What can hang from each mark
j_391: j_351
j_351: j_21 j_606
j_374: j_786
j_930: j_255
j_443: j_786
j_255: j_786
j_993: j_786
j_786: j_255 j_391 j_891 j_993

Every row comes from one small tree of marks. Brackets hold a mark, then the marks that hang from it, in the order of their numbers. Every link used is in the known rows. Which tree was each row made from?
Known rows
(j_443 (j_786 j_255 j_391)): [-1,10,18,0,-8,15,11,3,-3,-34,1,-1,-8,4,16,-13,-10,0,-19,13]
(j_255 (j_786 (j_391 j_351))): [3,-10,31,2,8,-12,15,18,6,-33,-8,2,-17,6,-4,15,-2,0,0,7]
(j_391 j_351): [4,-10,7,-9,12,-14,-2,15,7,-1,-4,6,-16,-1,-17,-2,0,-6,5,4]
(j_930 j_255): [17,3,1,-8,2,-16,6,3,-14,0,-5,7,8,-7,-10,-15,-26,1,17,37]
(j_993 (j_786 j_255 (j_391 j_351) j_891)): [-3,1,-11,-1,0,22,-14,-4,-2,9,17,0,6,0,6,6,16,-8,-18,-4]
(j_374 (j_786 j_255 (j_391 j_351) j_993)): [-6,-3,5,7,-18,-5,10,13,14,13,27,-1,-27,1,17,1,-1,0,0,-3]
(j_255 (j_786 j_391 j_993)): [0,2,26,7,0,-15,8,5,5,-8,-1,4,-2,14,1,2,-2,5,3,-4]
(j_443 j_786): [8,4,-1,-4,3,-10,-4,2,-1,-45,-14,7,-4,2,-11,-11,-5,0,-13,0]
(j_255 (j_786 (j_391 j_351) j_891 j_993)): [-5,-17,18,1,6,-13,-9,-3,7,-4,-16,1,-6,10,-2,22,20,0,1,-10]
(j_930 (j_255 (j_786 j_891 j_993))): [12,-10,1,-5,-4,-21,-28,-14,-11,7,-31,9,23,0,-14,6,2,1,19,18]
(j_993 (j_786 j_255 (j_391 (j_351 j_606)))): [2,20,6,3,10,-3,4,7,8,7,29,-17,-10,1,-2,-4,-8,-6,-20,7]
(j_993 (j_786 j_255 j_391 j_891)): [-2,12,-21,2,-5,32,-9,-12,-11,7,15,0,26,0,10,-3,6,-3,-13,-5]
(j_374 (j_786 (j_391 (j_351 j_21 j_606)))): [3,0,-8,4,24,-20,49,13,5,-30,2,-20,-32,-24,-5,9,-24,8,1,2]
(j_374 (j_786 j_255 j_391 j_993)): [-6,9,-5,10,-24,6,17,7,5,13,27,-1,-8,1,20,-9,-12,4,6,-4]
(j_374 (j_786 j_391)): [5,9,-16,8,-10,2,43,15,-5,-35,23,-1,-11,-9,13,-3,-26,7,7,0]
(j_993 (j_786 j_891)): [9,5,-42,-3,6,10,-24,-11,-11,-5,4,8,29,-2,-14,-3,9,-4,-7,-18]
(j_255 (j_786 j_391)): [4,4,21,5,0,-1,21,11,-4,-35,-7,2,3,6,0,6,-12,3,5,6]
(j_374 j_786): [9,2,-28,3,-13,-4,14,12,-4,-27,8,6,1,-11,-5,-5,-19,3,14,-7]
(j_374 (j_786 j_255)): [2,4,-21,1,-26,14,0,9,-2,-4,6,5,9,-10,2,-7,-13,-1,15,-1]
(j_255 j_786): [8,-4,10,-1,-2,-6,-8,8,-3,-25,-23,10,15,4,-18,5,-4,0,12,-1]
(j_993 j_786): [13,12,-23,1,6,-3,-11,3,-2,-10,17,12,14,4,-15,-14,-3,-2,-8,-12]

Write each row's tree
[-10,13,21,3,-8,10,7,0,5,42,17,-1,-2,10,17,-16,-5,1,3,7] => (j_786 j_255 j_391 j_993)
[5,-6,6,-10,46,-26,12,5,6,5,-28,-17,-17,-20,-34,3,-10,1,2,8] => (j_391 (j_351 j_21 j_606))
[-9,2,2,-4,23,-21,9,-11,4,27,4,-27,-16,-2,-5,10,2,2,-1,-1] => (j_786 (j_391 (j_351 j_606)) j_891 j_993)
[-11,-17,7,-9,18,29,8,-8,-6,20,-25,-6,-1,-17,6,11,12,-1,-3,11] => (j_786 j_255 (j_391 (j_351 j_21)) j_891)
[-1,-3,-13,-9,-11,22,-30,-16,-10,-20,-29,3,19,-5,-3,-3,11,-4,-10,0] => (j_443 (j_786 j_255 j_891))
[-4,-5,7,3,0,-1,-4,-11,-4,-4,-16,1,13,9,1,13,10,4,6,-12] => (j_255 (j_786 j_391 j_891 j_993))
[0,-11,-5,-2,-3,-6,-33,-13,-2,5,-31,8,25,6,-16,12,20,0,13,-18] => (j_255 (j_786 j_891 j_993))
[8,-5,12,0,-2,-17,-3,-13,-11,-2,-16,2,13,0,3,8,-6,6,13,25] => (j_930 (j_255 (j_786 j_391 j_891 j_993)))
[1,-6,-42,1,-14,-3,-11,-10,-4,4,-1,3,12,-7,-4,2,4,3,15,-25] => (j_374 (j_786 j_891 j_993))
[-7,3,-8,-1,7,5,9,-14,-7,21,4,-5,8,4,9,-3,3,5,4,-8] => (j_786 j_391 j_891 j_993)
[-16,-9,12,-4,-3,12,-13,-10,4,47,3,-5,-6,4,12,5,19,-4,-1,1] => (j_786 j_255 (j_391 j_351) j_891 j_993)
[4,-1,-18,0,14,4,0,-3,-2,-13,18,0,-2,0,-1,7,11,-4,-19,-10] => (j_993 (j_786 (j_391 j_351) j_891))
[-4,-2,24,0,14,-22,16,11,13,19,20,-1,-32,12,4,-4,1,2,-3,1] => (j_786 (j_391 j_351) j_993)
[-5,10,22,4,-7,-1,-3,-3,7,-6,5,0,-13,13,15,-16,1,2,-20,4] => (j_443 (j_786 j_255 j_391 j_993))
[-10,-1,32,1,0,-2,1,8,14,44,18,-2,-24,11,12,-6,6,-4,-4,9] => (j_786 j_255 (j_391 j_351) j_993)
[-5,-3,-36,0,-28,14,-25,-11,-2,26,-2,3,19,-8,4,0,9,0,15,-18] => (j_374 (j_786 j_255 j_891 j_993))
[2,8,7,4,1,8,-2,11,8,4,29,4,-9,5,6,-5,4,-7,-20,4] => (j_993 (j_786 j_255 (j_391 j_351)))
[-1,4,-17,5,-26,2,-12,3,7,20,11,6,3,-2,4,-11,-2,1,13,-11] => (j_374 (j_786 j_255 j_993))
[-6,-8,28,-4,20,16,22,8,4,16,-11,-1,-18,-11,6,-1,-2,-1,-4,18] => (j_786 j_255 (j_391 (j_351 j_21)))
[-4,-3,-9,-6,-11,8,-43,-21,0,7,-24,4,14,5,-1,-7,21,-4,-11,-9] => (j_443 (j_786 j_255 j_891 j_993))
[0,-5,3,1,0,12,9,-5,-13,-31,-21,-1,19,0,-1,16,0,3,8,-1] => (j_255 (j_786 j_391 j_891))
